Known rows, with every way that one mark hangs from another
[k_445 [k_553 k_217 [k_557 k_280]]]: [  1  -6   3  12   4   1  -5  29   4   1   4   9 -13   2   1   2   8  -3
   1 -10   9   4   4   0 -13   2   4   4  -2   4  -3]
[k_553 k_217 k_445 [k_557 k_280]]: [  7   1  -3   6   0   4  -6  33   7   3  -7  10 -29  -7   3  -2  14   3
  -1 -12  18   5  -9   3  -2   9  -1  -4   2   5  -8]
[k_445 [k_553 k_557]]: [  6  -9   3  13   4  -7  -4  17   2   2   6   7   0   4   2   3   0  -2
   0  -8  19   4  -2   1  14 -12   3  13  -3   1  -2]
[k_217 k_280]: [  4  -7   8   8   2  -8  -5  13  -9   6   2  13  10  -4   3   6  -6 -11
  -9  -8   1   4   5   4  12  -4  -7   7  -1   0   6]
[k_42 [k_29 k_17 k_280]]: [  4  -1 -11   3   3  -7  -1  -4 -12   8   4   9   6   0   2 -17  -2  -2
   7  -3   1   4   3   4   7  -2  -5  -3   0   7  -5]
[k_445 k_553]: [  2  -9   7   7   6  -4  -3   9  -7   3   7   6  10   2  -1   4  -6  -9
  -2  -7   8   4   4   2   5 -14   5  12  -3   6  -2]
[k_17 k_29 [k_391 k_627]]: [  1  14  14  -9  -2 -21   3   1   0   8  10 -12   7  -2   8   1   1 -17
  13  -8   8   2   2   8   2 -17   2   9   2  -5   1]
[k_29 [k_17 [k_391 k_627]] k_42]: [  6   6 -10  -4   1 -15   0 -13 -15  11   7 -17   3  -1   8 -12  -4  -7
  -6  -3 -14   0   2  -3  -8  -8   4  17   0   8  -3]
[k_391 [k_627 [k_17 [k_29 [k_280 k_217 k_553]]]]]: [ -1   4 -17   2   1 -15  -3 -14   1  -2   9  -3  -1  -3   7   7  -5 -14
  -1  -6  25   6   7   0  -3  -8  -2  -5   0  -9  -4]
[k_627 [k_17 [k_29 k_42 k_280] k_391]]: [  5  18  -2  -7  -2 -24   1 -12   1   8  -1  -1   6  -2  -4   2   3  -7
   8  -3   9   5   1   2 -17   0   5   7   1   1  -6]
[k_29 k_42 [k_280 [k_553 k_217] k_557]]: [  9   2 -23   9   4   2  -5  -5 -14  -1   4  -6 -11  -5  -7  -4   8  -4
   4   1 -16   6   0   8 -17  -1   2  13  -2   2  -7]
[k_17 k_29 k_627]: [ -7   5  -1   1  -3 -24   1   9  -6   1   3   1   3  -1   0  -1   0  -4
  -6  -6   7   3   3   3   8 -19   0  12   0   3   2]
[k_29 [k_17 k_391 k_627] k_42 k_280]: [  2  10 -20  -5  -1 -22   1 -17 -15  12   2  -3   0   0   0 -23   8  -2
 -17   1 -26   0   4  -1 -14   2   6   7  -1  10  -4]
[k_391 [k_627 [k_17 k_29]]]: [ -1   2 -10   3   1 -20  -1  -7   1   2   6  -3   2  -3  10   7  -9 -12
  -2  -9  21   4   2  -1   1 -11  -1   2   2  -9  -2]
[k_627 [k_17 [k_29 k_280] k_391]]: [  5  17   4  -8  -2 -21   1  -8   6   8   1   9   6  -3  -4   5   3 -12
   9  -4  14   5   1   1 -15  -2   2  -2   1  -2  -6]
[k_553 k_217]: [  2  -3   8   9   2   4  -3  15  -3   2   3   6  -9  -6   0  -2   2 -11
  -6  -8  -9   3   9   3 -14 -12  -4   2   0   6  -4]
[k_29 k_280]: [  6  -4  -2   1   3  -2  -1  -2  -6   7   3  14   3  -3   0 -10  -1 -12
  -8  -4   3   2   3   8   8  -5  -4   0  -1  -1  -5]
[k_17 k_29 k_391 k_627]: [ -4  17  10  -8  -5 -30   4   9  -1   7   5  -4   8   0   0   0   7  -9
   0  -6  -2   1   3   5  -3 -19   3  11   1   2   1]
[k_217 k_553]: [  6  -7  10  11   1  -8   0   8 -10  -1   7  13   9  -5   6   8  -6 -11
  -7  -5  -1   2  -6   4  12  -8  -8  14  -2   7   1]
[k_217 [k_280 [k_553 k_557]] k_445]: [ 10  -7   3  23   0  -5 -10  18  -7   2   7  14   2  -5   4   8   3  -8
  -3  -8   9   2 -16   2  12   8 -10   9  -3   1  13]
[k_627 [k_17 k_29 k_391]]: [  5  16   8  -7  -3 -21   1  -2   6   6   1   4   8  -2  -3  11  -2 -12
   9  -7  16   4   0  -1 -13 -10   1   5   2   1  -5]
[k_280 k_445 k_553 k_557]: [ 14   0 -18  12   3   9  -8   7 -10  -3  17  -6   1  -4  -8   8  -4 -11
  13  -4  -1   6 -18   4   1 -25 -11  15  -1   3  -7]
[k_445 [k_217 k_280] k_553]: [  0 -14  11  11   8 -10  -8  13 -15   4   5  14  18  -2   2  10  13 -15
  -4 -12  -2  10   5   0  -5   0   0   7  -4   2  10]
[k_445 [k_217 k_280 k_553]]: [  4 -11  13  14   3 -12  -5  12 -18   0   4  19  17  -9   8  12  12 -17
 -10 -11 -10   7  -4   1   1   4 -12   8  -2   2  11]
[k_42 [k_29 [k_17 [k_391 k_627]] [k_280 k_217]]]: [  1   7  -8  -4   2  -8  -1 -11  -8   8   8  -3   6   1   7 -16   0  -9
   7  -3   1   3  12   5   0  -4  -5 -10   1   1  -4]
[k_280 k_217 [k_553 k_557]]: [  9  -1  -6   9  -2   7  -7  12   0  -6   7   0  -6  -1  -1   8  -3  -7
  -3  -5  28   3   5   3  12 -20  -8  10  -3   4  -6]
[k_42 [k_29 k_17]]: [  4  -2  -5   4   1  -6  -1   4 -11   5   4   2   9   1   3  -9  -8  -1
   7  -5   3   3   2   1   9 -12  -6   7   0  11  -4]
[k_42 [k_29 k_17 [k_280 [k_217 [k_445 k_553]]]]]: [ -1  -4  -8   7   5   1  -5  -6 -13   4   6   8   8   4   1 -16   0  -3
   7  -3   6   5   6   2   2   4  -4  -8  -2   9   0]
[k_557 k_280]: [  2  -4   2  -5   2   3  -4  16  -7   5   3   9   4  -1   2   0  -9 -11
  -8  -9  11   0   3   4  -2  -1  -4   9   1   5  -5]
[k_557 [k_280 k_217 [k_445 k_553]]]: [ -3  -4  -4   0   5  14  -8  14  -6   0  10   4   4   3   0   0  -7 -11
  -4  -9  15   3   7   3 -10  -6  -4   2  -1   9  -6]

Rows
[  1   7  -4  -1  -2 -20   1   4 -10   8   6  -1   9   1   3  -8  -1  -2
   2  -5  -8   1   3   0   0 -13  -3   4   1   9  -2]	[k_42 [k_29 [k_17 k_391 k_627]]]
[ 13  -4  -3  14   0 -10  -7  20  -4   2   1  10  -2  -7   1  12   3  -3
  -1  -8  18   7 -11   4  21   0  -5   8  -3   3   4]	[k_217 [k_280 [k_553 k_445 k_557]]]
[ -1  -1 -18   2   2 -14  -1  -8 -11   7   4  16  -2  -1   0 -21   4  -6
 -21  -1 -12   1   4  -4   0  -1  -2  -7  -1   6  -4]	[k_29 [k_17 k_627] k_280]
[ -4  19   2  -8  -6 -33   3   3  -7   6   3 -15   7   0   0  -2   6  -3
  -1  -4  -7   2   4   6  -7 -16   9  22   1   6   1]	[k_17 [k_29 k_42] k_391 k_627]
[ 11   2 -16  17   4  14  -8  13  -7  -5  16  -5 -12  -6  -8   7   5 -11
  14  -4 -14   7 -13   3 -19 -21 -10   7  -1   5  -7]	[k_280 k_445 [k_553 k_217] k_557]
[  8   9 -11  -6   1 -11   0 -17 -14  14   2  -2   3  -1  -1 -22   4  -6
  -5   1 -18   2   2   1 -11   4   5   9  -1  11  -7]	[k_29 [k_17 k_391] k_42 k_280]
[  6   5   2  -4   1 -11   0  -5  -7  11  10  -3   5  -2   8  -9  -4 -15
  -5  -5  -7   0   2  -4  -2 -12  -2   2   0   5  -3]	[k_29 [k_17 [k_391 k_627]]]
[  7  -8  -2  17   5  -1  -7  15  -5   3  12   4   5   0   1  -1  13  -9
   4 -11   8   7 -13  -1   1 -14  -5   9  -1   3  -2]	[k_280 [k_445 k_217 [k_553 k_557]]]
[  3  -1 -19  -4   5   4  -5 -13 -14   2   0  -6  -1  -2  -3  -9  -1  -5
  -5  -1  -1   5  11   9   0  -5  -1  10  -1  -4  -7]	[k_29 k_42 [k_280 k_217 k_557]]
[ -4  18   5 -10  -4 -30   4   0   0   9   5   3   4   0  -1  -7  13 -10
  -1  -3  -5   2   4   8  -5  -9   3   2   1  -1   1]	[k_17 [k_29 k_280] k_391 k_627]
[ 15  -2 -23   8   1  -8  -6  -2 -11   2   0  -2  -7  -6  -1  -7  16   1
  -2  -3   9   8 -13   7   8   5   3  15  -2   6  -7]	[k_29 k_42 [k_280 [k_553 [k_445 k_217] k_557]]]
[  2  -3 -10   3   3   4  -6 -13 -14   5   2  -1   2  -1   1 -14  -1  -6
 -13  -2   2   3   7   8  -1   4  -2   8  -1   4  -1]	[k_29 k_42 [k_280 [k_217 k_445]]]
[  0  -3   3  -5   1   7  -5  14  -9  -2   1  11   1  -3   4   7  -5 -10
 -10  -8  17   3   3   5   2   4  -7   2   0  10  -4]	[k_557 [k_280 [k_217 [k_553 k_445]]]]
[  5   6  -8  -2   2 -14   1  -9  -8  11   8  -1   7   1   7 -16   1  -8
   9  -3  -4   2   3   5   1  -2  -3  -6   1   0  -3]	[k_42 [k_29 [k_17 [k_391 k_627]] k_280]]
[ 10   2 -28  13   0   5  -8  -6  -7  -2   8  -8  -9  -1  -2 -10   4  -1
  -1  -1  10   5  -3   8   2  -7  -5  12  -2   6  -9]	[k_29 k_42 [k_280 k_217 k_445 [k_553 k_557]]]
[  5  -3   6  20   0  -5  -6  29   5   3  -1  12 -17  -6   4   2  11  -3
  -4 -10   1   4   4   1  -1   1  -8  -1   0  -4   3]	[k_553 [k_217 k_280] k_557]
[  7  -1  -6  -3  -1   4  -7  23   4   3  -6   8 -14  -3   4   0   3   1
  -4 -10  39   4  -7   4  20   2  -4   2   1   3  -8]	[k_553 k_445 [k_557 [k_280 k_217]]]
[  2   8  -2  -4  -1 -18   1   0  -8  10   6   3   5  -1   1 -10   1  -9
 -15  -4 -15  -1   2  -6  -7 -13  -1   4   0  10  -3]	[k_29 [k_17 k_391 k_627]]
[ -3  21  -9  -5  -4 -30   2  -6  -6   9   6 -11   3   1  -2 -12  13  -4
   2  -2 -13   3  -3   8 -11  -9   6  11   1   3  -1]	[k_17 [k_29 k_42 [k_280 k_445]] k_391 k_627]
[  0   9 -12  -2   0 -14  -2 -14  -2   1  -4   3   1  -1  -4   2  -3  -4
   1  -4  21   8   8   0 -10  -1   1   4   0   2  -7]	[k_627 [k_17 [k_29 k_42 [k_280 k_217]]]]
[ 15   0 -24   8   0  -7  -4  -2  -8   2  -1  -3 -10  -4  -2  -7   8   3
  -1  -1  12   6 -13   9  13   3   4  16  -2   6  -8]	[k_29 k_42 [k_280 [k_553 k_445 k_557]]]
[  0 -12  13  19   6  -6  -9  13 -12   6   7  16  14  -1   3   6   0 -11
  -5 -10   0   4  -5   2   4  11  -2   6  -3   2  16]	[k_217 k_280 [k_445 k_553]]
[  3  17  -2  -7   1 -15   0  -8   0  10  13 -11   2  -2   4  -7   9 -17
  22  -4   0   5  -7  11  -3 -11  -2  -1   2 -13  -2]	[k_17 [k_29 [k_280 k_445 k_557]] [k_391 k_627]]
[  6  -2   1  24   1  -1  -7  29   6   3   3  10 -19  -5   3  -1  12  -3
  -1 -11  -1   5  -2   1  -4  -2 -11  -2   0  -3   2]	[k_553 [k_217 [k_280 k_445]] k_557]
